In the rows, 128 means zero.
Known rows, with every step that occurs:
dozakez nazo duveg nibov ledapev: [106 191 122 182  47 104 144 130 120 146  76 135 133 202 129 131 149 161
  79 127]
ledapev rovezo: [123 162 113 147 130 130 131 131 131 127  89 113 122 218 118  75 176 134
 141 133]
duveg nazo: [125 143 116 183  87 110 135 157 137 129  88 144 130 168 136  88 166 141
 119 120]
ledapev nazo: [109 151 109 167 149 121 135 145 159 138 105 133 125 157 158  81 151 139
 137 134]
duveg nibov dozakez nazo: [ 83 191  84 179 109 112 137 157 148 177  87 170 133 147 108 160 124 144
  93 106]
ledapev nibov: [110 197 110 156 131 110 144 175 163 131  92 103 127 191 149  84 138 148
 133 119]
rovezo ledapev nazo: [ 91 144 123 168 160 132 133 130 114 101 114 127 114 138 157  83 143 140
 138 162]
duveg nazo ledapev rovezo: [114 141 144 202  93 106 117 116  82 123 122 141 117 197 113  52 163 156
 118 137]
dozakez nazo: [131 168  94 149 131 116 134 150 129 168  88 140 128 158 145 131 168 148
 117 133]
nibov ledapev: [141 181 119 158  79 127 139 158 116 103  85 117 128 165 181 122 143 156
 119 129]
dozakez nazo dukesi: [150 164 104 144 111 132 123 129 107 157  75 139 131 171 168 137 145 160
 114 153]
duveg nibov dozakez nazo ledapev: [ 95 198  98 195  91 101 128 145 106 163 114 171 126 136 123 140 108 161
  79 130]
dukesi nazo ledapev: [119 164 131 156  92  97 121 148  83 131 123 143 117 139 158  85 151 147
 100 182]
nazo duveg nibov dozakez: [116 200 107 163  58 117 149 157 211 124  80 138 137 207 108  96 130 122
  84 136]
dozakez nazo duveg nibov: [107 184 106 167  76 101 149 135 158 163  75 135 135 218 105 101 167 141
  88 128]
nibov ledapev nazo dozakez: [118 168 120 172 124 114 137 116 125 127 133 158 121 117 198  99 107 159
 113 142]
rovezo ledapev: [123 166 114 147 118 132 140 151  96  87  92 111 118 157 157  93 153 136
 128 162]
dozakez nazo ledapev nibov: [103 199 116 177 133  90 128 149 105 163 125 128 119 162 150 106 128 180
 107 140]
rovezo ledapev nibov dozakez: [ 88 198 117 156 139 127 139 170 152 105 113 122 116 140 141 121  97 148
 120 151]
rovezo ledapev nazo duveg nibov dozakez: [ 63 170 129 184 106 123 143 126 176 101 113 147 123 165 110  91 112 129
  94 163]
ledapev nibov dozakez nazo: [ 96 202  97 158 154 109 134 169 178 189 110 150 125 141 128 164 112 159
 106 124]

Rows:
[ 72 187 112 195 112 108 119 115  96 172 121 167 119 174  86 127 125 159
  94 127]	duveg nibov dozakez nazo ledapev rovezo
[119 175 115 167 139 119 110 116 103 171 135 165 113 156 111 139 135 161
  99 161]	nibov dozakez nazo ledapev rovezo
[104 159 129 178 122 123 131 137 128 120 106 131 123 140 183 115 134 161
 128 132]	nibov ledapev nazo
[122 155 135 174 101 139 121 118 110 105  92 132 127 154 207 116 110 170
 122 152]	nibov ledapev nazo dukesi
[ 97 176 140 214  90  84 129 159 115 124 124 129 122 170 145  58 129 173
 111 126]	duveg nazo ledapev nibov
[ 91 190 121 156 139 118 143 162 116  95  99  96 118 170 149  82 129 150
 135 145]	rovezo ledapev nibov
[122 148 123 162 128 136 126 127 148 123  92 131 129 165 184  85 130 149
 135 156]	ledapev nazo dukesi
[ 96 185 134 212  94  91 125 170 148 136 137 156 123 141 133  99  93 169
  94 132]	duveg nazo ledapev nibov dozakez
[134 151 131 205  70 100 126 148  96 114 115 145 124 159 150  67 149 157
 104 143]	duveg nazo ledapev
[123 162 110 130 114  97 136 136 123 157 124 163 121 119 158  89 142 131
 101 173]	dukesi nazo dozakez
[ 82 180 123 154  56 100 141 155 187 147  93 161 132 172  96 110 136 120
  70 161]	dukesi nazo duveg nibov dozakez
[ 86 195 133 166 116  88 123 167 136 151 144 154 115 119 141 117  98 161
  89 174]	dukesi nazo ledapev nibov dozakez
[142 140 126 176  68 123 125 139 118 116  75 141 135 179 161  89 143 153
 116 140]	duveg nazo dukesi
[152 170 113 137 101 114 141 138 165 163  89 129 129 200 133 114 181 141
  94 165]	dozakez nazo duveg
[ 89 171 128 154  54  93 143 146 153 140  83 134 131 206 105  70 165 123
  88 155]	dukesi nazo duveg nibov
[116 214 119 176 113 105 130 172 159 125 132 130 121 152 154 103  93 163
 103 148]	nazo ledapev nibov dozakez
[ 70 181 115 201  99 103 146 116 115 127 123 161 126 135 170  85  94 155
 108 111]	duveg nibov ledapev nazo dozakez
[150 174  99 140 112 137 120 141 143 166  87 165 132 143 159 176 114 158
  98 159]	nibov dozakez nazo dukesi
